Known rows, with every step that occurs:
bovop -> sala: [  0  -7 -25  15   6   0  15 -12  -9  -4 -14   4 -10   2   0   0   3 -13
 -16  -9   7  12  -2  -8  10   5 -13  11   6 -22 -10  -5  -3  -4  15  14
   7  15   2 -18 -11  -3]
raru -> zupulu: [ 10  15   7   9  -3  -2  16  -5   7  16  -2  -8   1  -4 -25  -1   8   6
 -20   5  11  10  11 -17  14   9 -10  10 -17   7  -1   5   3 -18   6  -9
 -23 -24 -11  12  -3 -18]
zupulu -> bovop -> sala: [ -6 -12 -28  17  -6   6   8 -23  -2 -17  -2  28  -4  17  15 -10  15  -3
 -16  -5  12  -1   3   1   4  -5  -3  -6  23 -22  -4   3 -14  -4  -4  28
   0   8  15 -21  20  15]
sala -> sisef: [  1  13  13 -22  -3 -35  -2  -8   5   7 -23 -19  -4   2   4  -5 -10  -8
  -3 -10  17  24   0   7  -9  12  14  -1  25   8   5  -9   6  12   2 -18
 -39   4  -5   6 -26  -1]
sasod -> sunu -> raru -> zupulu -> bovop -> sala: [ -2   8  -3  15 -18  16  36 -11  17  11   1  31  -4  -9  23 -22  74 -12
   5   1  -3  -8  28 -18  -9  -8 -17 -27 -24  -5 -12 -44  -3 -28  -5   1
   3 -15   0 -19  25  12]
zupulu -> bovop -> sala -> sunu: [-20 -27 -17  15   5  13  12 -18   2 -15  13  20  -4  -6  38  -3   9   8
 -24  -5 -16 -10  15   1   5   2  -2 -13  31 -16  -5   9 -31 -12 -17 -10
  21  42  18 -12  22 -13]
sisef -> sala: [ -5  18   2  -3 -20 -26   6   1  -1  -9 -14 -18   4   3 -10  -2 -36  -7
  -5 -10   9  -7 -11   3   1  16   9  27  12   4  14  -7   4 -28   1   2
 -10   1  16  -9  -7  51]
sunu -> raru: [ 32  27   3   0  17  -5   8 -18   4  12  -2 -10  -2  -9 -27   4   9 -17
   5  -8  -7   1   9 -13 -15   3 -24  21  10   2   4 -47  14  -5  16   4
 -28 -14   3  11 -35  10]
bovop -> sala -> sunu: [ -8 -16 -14  13  14   9  15  -5  -8   1   1  -7  -3 -19  25   7  -5  -3
 -28  -8 -14   1  10 -11   6   8 -15   9  12 -18 -11   1 -20 -10  -2 -19
  20  48   2  -7  -4 -29]
sisef -> sala -> sunu: [-14   4  15  -5  -6 -19   6  10   2  -5   3 -23  10 -17  16   1 -39   3
 -13 -14 -19 -13   6   2   8  18  12  24  16  10  10   1 -14 -32  -9 -30
  10  37  13  -1 -10  18]
sisef -> raru -> zupulu -> bovop -> sala: [-14  -6  -3  22  11   8  24 -13   7  -3  11  21 -18  20  -3 -12  21   8
   2   8  20 -15   2   4  -4 -17  15 -18 -21 -18   5  31 -29  -4  -9  -2
  11 -24  -4  -6  33 -32]
bovop -> sala -> sunu -> raru -> zupulu: [  0 -11  17   4  27   9  45  -1  18  11  12  -4  -2 -46  12   7  35  -5
 -15 -15 -26 -25  35 -35  -6  -6 -16 -18 -29  -4 -14 -39 -15 -19   5 -47
  13  20  -4   9   5 -57]
raru -> zupulu -> bovop -> sala: [-16 -14 -11  18 -10  10  24 -11   9  -9   2  32  -5   9   0 -12  37   5
 -24   3  11  -5  11 -11  12  -4   1 -22  -6 -15  -7   7 -15 -21  -7   3
   1 -15   4  -9  45 -11]
savuz -> gabud -> kovud: [ 25  32 -29  18   8   0 -29  23 -28  -7 -35  19   2  16  -8  11 -10  -6
 -16   1  -5  13  15   1   8  -1 -28  59 -10  14  11   5 -19  18   6 -13
  -4  21  15  14 -28  80]
sasod -> sala: [ 19  -4   1  -2  16 -17  17  -2  -4  10  -8  -2 -14   0 -24  19   0   9
  -7  -8  -6  32   0  -1  11   7 -18  22  26  22 -12 -18  14   0   5  43
 -21 -13   7  -9 -13  20]
sunu -> sala -> sisef -> raru -> zupulu -> bovop: [-12  18  45 -32   6  -4   4 -13  37 -22   1   7 -41  16  -7 -11  13  16
  28   6  -6  -6  -1  18 -26  -9  43 -38  -3  17   0  49 -14  22  -2 -42
 -28 -37 -27  14  29 -19]
zupulu -> raru: [ 33  28 -33  -2   4 -11   7  11  -7 -15   9 -27  -7  -6   5  -7   8  -4
 -16   5  -6   2  -9  -8   5  -3 -25  10  -2  -1   1 -17  18   9   6  16
   2   4 -18  -1 -41   8]
bovop -> zupulu: [ 18  17   5  -1   3  16 -17  -5 -20  15  -5   9  11  -8  -4  13 -29 -14
 -19   7   4  -3  29   8   9  11  -8  27   9 -11  15  -6  13 -10   2  30
 -20  -1  -2  14 -13 -21]
sasod -> sala -> bovop: [  0 -17 -10  24  -1 -41  -1  -1 -11 -14   2  -7 -21   9 -31   7   1  22
   6   0 -15  23 -28  -2  15  13 -23   7  28  20 -20 -11  18   2  -9  40
 -10  -4   9 -23   1  25]
savuz -> gabud -> sunu -> raru: [ 44  27 -18   0  46  25 -31   2  -7 -13 -25  -1 -20  -7 -20  15  16 -10
  -4 -16  -5 -11  -2  -8  -6 -31 -17  52 -33  26  14 -35   8   0   4  -8
  -4  -7  14  15 -36  57]
savuz -> gabud: [ 26  39 -23  14  24  -1 -30   0 -20  -4 -16  -3  -4   0 -17   5 -11  -6
 -33  -5  -1   4  -7  10  11  11 -12  43 -15  13  13  -6 -13   2   6 -12
  -8  13   4   8 -34  46]
sunu -> sisef: [  5   0  -3   4  -4  -7   1  -5 -12  34 -16 -21  -2  13   1  11  -9  -6
   9  12   4  31  -1  -2  19  17   7  -7  16  -5  -8   6 -10   1  21  25
 -18   9  -5  12 -14   8]
sala -> bovop -> zupulu: [  0  -1  -7  25 -16  -4 -33  -1 -25 -16   6   5   1  -4 -17   2 -29   1
  -6  11  -9 -13  -1   9  15  19 -20  17   8 -10   5   7  20 -10 -13  26
 -12   2   1  -5   6 -16]
savuz -> gabud -> bilabi: [ 19  42 -31  31   5  -4 -43 -14 -15  -2 -14   3  19  -6  -9  27 -15   1
 -30  15   8   1  10   5   7  -5  -7  21 -23  11  11 -12  -5   9 -18 -14
 -20   8  16  21 -45  77]
bovop -> zupulu -> raru: [ 30  25 -22 -15   5   5  -9  15 -18  -3  14  -7   8 -23  16   7 -12 -10
 -20   8  -6 -19  24   5   7  -4 -17  15  -8 -12  10 -20  25  11   1  27
   0   3 -20  11 -22 -14]
sasod -> gabud: [ 15  17   7  -7  -6   6   4   5   5  33 -12 -10   7  18 -28 -21   6 -17
 -28 -14  -7  22 -14  -8  -6  -5 -12  27  10   0  11 -36   9 -30   6   4
 -11  -7  -2  12 -27   2]
zupulu -> bovop -> sala -> sisef -> raru -> kovud: [ -3 -36 -15 -16  -4  -2 -12 -20   5 -15  -6  29  10  42  33  -9  -6  -3
  12 -23  54  -7  -9  31 -18 -16   7 -36  19  -9  12  24 -20  29  -2  -4
  26  -6  15 -30  32  -8]
sisef -> raru -> zupulu -> bovop: [  3  13  19  16   2  -3   4 -17  13  10  17  10 -11  26 -25 -13  14  19
   8  12  18 -12  -3   9  -9  -3  13  -5 -18   6  13  37 -19  -6 -11 -14
 -12 -43 -13  16  14 -22]
raru -> bovop -> sala: [-27 -29 -37  12  -4  29   2 -11 -14 -14  -7  10  26  -6  -5  -2 -11  -4
 -11  -1  13  25  -8 -20  10  -4  10  11   5 -33  -6  12   3  10  13  20
  22  28  10 -29  15  -2]
bovop -> zupulu -> raru -> kovud: [ 41   3 -36  -9  -4  28 -13  18 -15  -7  24   7  35  -8  21  16 -17 -19
 -22   2  19 -17  24   8  13  -1 -43   3  -1  -3   9 -23  34  13   8  34
  29 -10  -5  -6  -4 -13]
sasod -> gabud -> bilabi -> fove: [ 12  11   5   0 -38   1  12   7   7  68  -9  13  34  30 -26 -20  15 -15
 -27  15 -27  30 -15  -6 -25 -13  -7  22  23 -15   3 -40  19 -32 -11   3
  -3   3  20  48 -59  12]
sala -> bovop -> zupulu -> raru -> kovud: [ 20 -13 -47  13 -29  16 -33  18 -21 -35  30   3  26  -3  19   6 -12  -6
 -13   8   9 -29  -9   9  21   6 -52  -8  -7  -6   0 -12  41  13  -9  32
  31   5  -3 -17   9 -14]
zupulu -> bovop -> sala -> sunu -> sisef: [-36 -44 -11  15   2   8  11  -7  -5   9   9  10   0   0  57  -2  12   8
  -7   7 -19   3   9   2  20   6  17 -45  32 -23 -20  21 -46  -4  -6   7
  18  46  13  -5  38 -17]

Rows:
[-28 -22  11 -22 -15 -20  20 -15  22  -7 -12  25  -3   3  19 -20  30   5
 -17 -16  22   3  14  -1  -6  -9  31 -45   0  -5  -7   6 -17   0 -11 -27
 -10 -10   1 -12  44 -23] => raru -> zupulu -> bovop -> sala -> sisef
[  1 -26   0   4   9  32  24  -7  18 -24 -10  35 -23   4   0  -4  64   1
   1 -14  14 -23  16 -22  -3 -43  -1 -14 -27   3 -10 -26   6 -21  -5   8
   3 -32  14  -7  40   8] => gabud -> sunu -> raru -> zupulu -> bovop -> sala
[-19  -3  20 -23  11 -15 -24  -8   2   5  -3 -12  26  10  -9  -8 -35   8
  27   3  28  29 -24  11 -25  -4  49  -2   2  -4  12  34   2  41   3 -23
  -9  -1 -11  -2 -15 -22] => sala -> sisef -> raru -> bovop
[-23 -29  -5 -28   8  -3   4 -12   8 -14 -14  10  28 -33   9  -5   3 -16
  14 -21  14  15   4 -16 -29 -20  22 -23   7 -19  -9 -38  13  31  19 -26
   2  15   9 -21   9  -4] => sunu -> raru -> bovop -> sala -> sisef
[  4  15  45 -61  16  20 -18  21  20  -2 -35 -26 -51  35 -14 -12   2  -7
  25 -22  -2  16 -35  14 -41 -41  37  19  -9  23   5  18  11   5   3 -25
   1 -22 -20  12 -18  -8] => sasod -> gabud -> sunu -> sala -> sisef -> raru
[ 12  14   5 -27 -13  21 -12   2  19   7 -19 -15 -22  26  34  -2  -7 -13
  51  -1  14  30 -14  29 -21  18  -7  -9  13  22  -7  20   8  31  13  -8
   4  -3 -21 -26 -11   3] => sasod -> sunu -> sala -> sisef -> raru -> kovud
[-14  -4 -10   6  -6  36 -27  -4 -20   8   9  22  42 -14 -16  15 -41  -6
 -11  11   7  12  21  -3   9   8  17  22  11 -17   9   6  28   4   5  20
  -2  11   4   7   7 -17] => raru -> bovop -> zupulu
[ 11  13   8  -4 -23   8   1  27  -7  34 -30  10  12  33 -20 -16   5 -15
 -15  -9  -5  33   2 -12 -10 -11 -35  46  12   6   5 -24   2  -8   3   6
   2   0  12  18 -19  42] => sasod -> gabud -> kovud
[-39 -15  16   4 -36 -23 -33  21 -25  -8  -1  -9  10 -17  11   6 -55  -2
  18  12  -5 -26 -10  16  23  32  26 -11   3 -11  -1  22   2 -23  -2  30
   0  14  11  -4  32  20] => sunu -> sisef -> sala -> bovop -> zupulu
[ 24  -5  11 -19   1  -9 -20  -6   3  11  -9  -9  12  32   5   6 -26  -8
  21 -17  47  12 -14  24 -19   3  -3  -3   7  13  17  16   0  32   6 -18
  -1 -16  -2 -11 -15 -19] => sala -> sisef -> raru -> kovud
[  2   4 -40  -7  -7   9  -4   8  -6 -22  19 -15  34 -14  -1  -9  -4   2
  -8  11   2  18 -18 -19   9  -7  -4   4  -4 -13  -2  -6  30  24   6  13
  19  10 -17  -7 -19   8] => zupulu -> raru -> bovop
[-26 -30 -37 -34  -2 -10   7  14   1 -30  -7  -9  25 -23  41 -17   5  -4
 -10  -8  18  16 -14 -13  -6 -18  23 -35 -10 -25 -10  -8  20  46   3 -11
  35  30 -13 -27   0  -7] => zupulu -> raru -> bovop -> sala -> sisef
[ 17  -1   8 -11  -3  29  -9  17   0  15 -34 -10 -10  34 -21 -15  15  -9
 -27 -19   9  25 -30 -12  -2 -32  -5  42  -5  14   6 -18  24 -34  -3  24
   4 -16   9   9 -21  13] => sasod -> gabud -> sunu
[-11 -11  26 -24  -5 -17  27 -15  30  -9 -12  25   2 -19  11 -14  50  -9
  -1 -24  10 -14  26  -9 -27 -20  19 -52  -9  -6  -7 -29  -7   1  -3 -37
 -17 -24   3  -1  34 -12] => sunu -> raru -> zupulu -> bovop -> sala -> sisef
[  0 -11  35  -8  22  -9  38  -2  31  11  30  23  -9 -30 -13  14  43  31
  -5 -11 -38 -12  42 -13  -4  -9  -9 -22  17  31 -13 -47  -5 -12 -17 -18
 -20 -19  12  12  30 -15] => sasod -> sala -> sunu -> raru -> zupulu -> bovop
[ -1  -8 -33   1 -42  -7 -28  29 -15 -56  28  -2  35 -15  27  -6 -38  -8
  -5  -5  11 -53 -11  17  21   5 -35  -5  -9  -1  12  -1  40  -3 -13  31
  45   3   9 -37  25  25] => sisef -> sala -> bovop -> zupulu -> raru -> kovud
[-16 -20 -58   1   5  16  15   9 -10 -31  12  -7  24 -24  19 -12   6  -8
 -18   5   6  10 -15 -24   9 -17  -3 -10 -13 -29  -8  -5  20  25  13  24
  46  33  -8 -31   0  -1] => zupulu -> raru -> bovop -> sala
[ -4  -6  21   8  30  -4  -3   7 -12  42  13 -37  -2   2  11   9 -21  12
  21  19 -17   7  -7  10   4  19  17  -8  -1  -2   0  42 -41  15   6 -16
   5  31 -14  28 -19 -35] => sala -> sunu -> sisef -> raru
[-34 -35  20  11  32  10  28  19  -3  44   8 -22 -13 -15  21   3   7  13
   9  12  -8  -5   6 -10   5  10  27 -32 -43 -17 -19  42 -56  -3   5 -30
  32  30 -22  11  24 -79] => bovop -> sala -> sunu -> sisef -> raru -> zupulu
[-11   8  43 -17  -2 -28  -3 -13  24   8   2   5  -7  19  -9 -21  11  18
  15   2  28  -3  -2  21 -18  -5  43 -30  -9   9  16  37 -20  12 -16 -41
 -25 -35 -14  15  16 -30] => sala -> sisef -> raru -> zupulu -> bovop
[  2  16   7   6   2   0  -7  13 -18  61 -11 -29 -12  24  21  -6   2  -6
  47  29   3  35 -16  17   7  29   7  -2 -11  -2  -7  24 -19   7  15  32
  -1  10 -27   3 -34  -4] => sasod -> sunu -> sisef -> raru
[  4  39 -17   1 -14  29   7  -3   7  -2 -15 -13 -37   5  11   4  12 -12
  18  22 -27  32   4  -5   3  28 -20  20  20  14 -18  -4  12 -11  12  24
 -12  15 -17 -16 -23  30] => sasod -> sunu -> sala
[ 18  13  -7  16 -33 -10   6  -8  -2  43  -4  19  21  17 -18   4   1  -5
 -11  27 -13  24   0   1 -17  11 -11  15  28 -13  -4  -6  16 -13  -5   5
 -15   8  23  37 -62  21] => gabud -> bilabi -> fove
[-37  -4  30 -15   1  28 -13  14   1  -8  24  11  55 -61  12  20 -54  -4
  -2  -5 -25 -42  40  -4 -12   2  30  17  -1  -8  17 -24  12 -17   1 -29
  15  32  22   3  17  -1] => sisef -> sala -> sunu -> raru -> bovop -> zupulu
[ -9  14  47  -9  -2 -12  34  13  26   8  18 -17  14 -49  -3   4  -2   6
  -4 -18 -27 -40  26 -22  -8   6   8   3 -22  18   3 -32  -9 -37  -5 -59
  -2   2   6  16   5   4] => sisef -> sala -> sunu -> raru -> zupulu
[ 16   3  16   1  -1  26  10  -8  24  -6  -1  24 -12  13 -19   2  52   7
   5  -8  12 -14   8 -20  -2 -37  -2   0 -15  22   2 -17  14 -20 -11  -1
 -19 -58  16  12  19  17] => gabud -> sunu -> raru -> zupulu -> bovop
[ 16  20  20   8  -3   3  21 -19  26   4  17  24  -1  -5 -25  -7  44   1
   2  -5  -2 -16  22 -15  -7 -10  -8 -15  -4  10   6 -32   6 -15  -4  -9
 -29 -41   3  16  12  -1] => sunu -> raru -> zupulu -> bovop
[-24   8  -3  15 -35 -36 -17   0  -6 -40  -1 -18  -1   6 -11 -16 -36   8
   8  -5   0 -18 -36   0   7  21  -1  21  12   3   4  11   8 -23 -12   3
  -2   6  15 -29   0  47] => sisef -> sala -> bovop
[ -8  14 -20  -3 -27 -31 -21  29 -16 -51  22 -17   8 -29  18 -14 -38  -1
  -5   4 -11 -54 -13   9  11   4  -3   4 -16  -9  11  -3  30 -14 -18  17
  20   8  -4 -14   8  27] => sisef -> sala -> bovop -> zupulu -> raru
[ -6  -6   9 -14  22 -24   0  -6  -4   5 -20 -17 -16   4  13  -8 -21  -6
  14 -13  30   6 -15  17 -26  -6  26  -5 -13 -17   5  18 -18  25   7 -22
   2  11 -13  -9 -17 -36] => bovop -> sala -> sisef -> raru
[ -8  27  47 -36  18 -15   6  -1  27  -9  -9 -21 -47  -3 -14  -3   0   5
  28  -1  -3   4  -1   5 -23   0  34 -15 -18  14  -2  38  -5  24  13 -56
 -25 -27 -37  13   3 -39] => sunu -> sala -> sisef -> raru -> zupulu
[-24 -12  44   9  11   2   6   0  12  39  29  -4  -2   8  14  -1   9  29
  16  21 -13 -13   3   7   9   6  34 -37  -8   6  -1  50 -51   3 -14 -33
   6   5 -15  37  34 -48] => sala -> sunu -> sisef -> raru -> zupulu -> bovop
[ 11   7  11   7  18  -9  -7   0 -15  43  -2 -28 -13  22  -9   9 -21  -2
  31  18  11  19 -17  11   1  15  15   3  -5 -11   2  38 -26  16  19  14
  -9   4 -12  17 -25 -17] => sunu -> sisef -> raru
[ -2   7   9  11 -22  -1   9 -19  12   0  14  19   2  19 -18 -12  25  11
 -18   4  10   5  10  -5  12   5   5 -13   0   4   3   9  -3 -16 -14  -1
 -21 -32   0  10  23  -1] => raru -> zupulu -> bovop
[  4  19 -22   8  16  43 -72  15 -24 -74 -18  13 -49 -12  -6  27 -19   3
   0  12 -36 -34 -14  11  21 -12  -4  40 -19  20   2  37  19   2  -8  12
   6  11   5  -1  16  38] => savuz -> gabud -> sunu -> sala -> bovop -> zupulu
[-39 -13   4  11 -39 -45 -15  11 -14 -13  -7 -27   1   3   6 -10 -31   5
  25   4  -2  -3 -36   2  27  29  15 -10  10  -4  -8  22  -6 -15   2  17
   5  19  13 -15  19  48] => sunu -> sisef -> sala -> bovop
[-40 -40 -15  16  20  23   0   1 -21  16  -5  -5  18   7   4   3 -18  -2
  30  17  19  27 -27  -5   6  -5  38 -17 -15 -39  -9  45 -25  35  25  26
  39  26  -7  -8  20 -26] => sunu -> sisef -> raru -> bovop -> sala
[ 10  -7  42  -9  37 -13  47  12  26  29  22  -5 -12 -49 -18  23  31  21
  -7 -11 -42   3  39 -28  -4  -3 -17  -7 -14  37 -19 -55   0 -15  -6 -25
 -12  -7   2  17   0 -29] => sasod -> sala -> sunu -> raru -> zupulu
[ 38  10   2  -6  18  19  -3  -1   2  -2 -18  -5 -12   8 -18  15  20  -7
  14 -13  10   0  -6 -16  -9 -25 -20  37  -1  17   4 -33  26  -7   8  17
 -18 -23  10   8 -28  24] => gabud -> sunu -> raru
[  2 -13   9  -2  26 -19  23   3   1  13  11 -12 -15 -21  -6  25  -7  20
 -18  -6 -31  23  14  -1  15  16 -13  14  37  24 -18 -13  -1  -4  -9  10
  -8  26   8  -1 -10  -4] => sasod -> sala -> sunu
[ 35   2 -15  16   3  19 -11  -9  -8  12   7  -6  13  34 -13   8 -24  -9
  14  -3  38   2 -13  17  -2   5 -26  21  -2   7  17  19   1  10  11  16
  12 -19   2  -8 -14  -9] => sisef -> raru -> kovud
[ -7 -15  -9   9  20  15  22 -21  14 -13  18  19  -1 -26  24  -4  25  -5
 -10 -13 -24 -30  27  -7 -11 -12 -14 -16  24 -13  -4 -33 -23  -9  -3 -18
  12  30  19  -7  14  -6] => zupulu -> bovop -> sala -> sunu -> raru
[ 28  31 -28  24  -4  -1 -21  -5 -11  32 -11  24  23   2 -17   7  -1  -6
 -26  24 -24   9  -6   6 -12   3  -3  32   0  -2   8  -7  -2  -2  -4 -17
  -9  19  22  45 -64  53] => savuz -> gabud -> bilabi -> fove
[-43 -48  12  12   0  14  28   3   8  19  12  13   9 -10  43  -6  32  15
 -13   6 -13  -5  19 -16  23  11  23 -62  -5 -10 -22  25 -46 -12  -9 -12
  19  30   1  10  65 -42] => raru -> zupulu -> bovop -> sala -> sunu -> sisef
[ 27  28  16   3   9  -3  27  -6  17  18   2  -4  -2 -18 -35   1  27  -6
  -1  -5  -4  -4  20 -26  -6  -3 -19   6 -21   9   1 -41   9 -15  13 -24
 -27 -33  -8  16 -23 -17] => sunu -> raru -> zupulu
[ 19 -34 -42   1 -11  -9 -17  25 -20 -38  31  11  12 -12   4  17  -7   8
  -8  -2  -1 -10  -3  10  27   3 -57 -12   6  13 -12 -26  47  22 -11  64
  39 -13   7 -38  21  -5] => sasod -> sala -> bovop -> zupulu -> raru -> kovud
[ -4  21 -12  17 -15  -5 -15 -12   0 -55   1 -16 -40   3 -25   0  -7   4
  18   5 -31   2 -29  -8   7  16 -20  11  25   3 -19  19  12   1   2  14
 -18   6  -8 -17  -3  16] => sunu -> sala -> bovop
[  4  32  24 -31  16 -14  -5  -6  15 -19 -16 -28 -46   7  -6  -2 -20  -4
  37  -3  -3  10 -15  22 -30  -2  32   3  16  11   2  30  -6  32  15 -29
 -25  -8 -24   3 -23 -10] => sunu -> sala -> sisef -> raru
[ 20 -18  -9  12   1  16 -14  -2 -13  42   2 -12  11  35   0  17 -23  -7
  31   6  35  19 -17  17   9  11  -8 -11  -3   2   1  33 -14  21  26  28
  19  -6  -1   6  -3 -12] => sunu -> sisef -> raru -> kovud
[ -9 -13  50 -34  14 -46  14  -3  28  11   1  13 -19  11 -17  -4  19  31
  15  -5  11  13   6  20 -20 -12  42 -34   0  28   2  20 -13  19 -18 -19
 -26 -47  -4   1  29 -11] => sasod -> sala -> sisef -> raru -> zupulu -> bovop
[-26   6   6   9 -33 -25 -31  10 -19 -31   5  -1   9 -14  -5   1 -55  -2
   1   3  -1 -41  -5  15  12  23   5  22   4  -5  14   8  15 -33 -15  17
  -2   2  15 -18  14  25] => sisef -> sala -> bovop -> zupulu
[-10  -7  22  12   1  -4   4  -2   5  35   9   5  -6  30 -13  -7  16  17
  23  22  12   3  -3  10   5   8  35 -39 -18   0   2  50 -35   6   2   5
  -7 -33 -11  20  26 -21] => sunu -> sisef -> raru -> zupulu -> bovop
[ 13   3 -50  -2 -25  27 -25  16  -4 -71  31   3  -8 -14  20  11 -11 -10
   5  11 -22 -32  -5   4  14   1 -51 -15   4   1 -15   2  45  20   4  36
  30   5 -13 -25  21  -8] => sunu -> sala -> bovop -> zupulu -> raru -> kovud
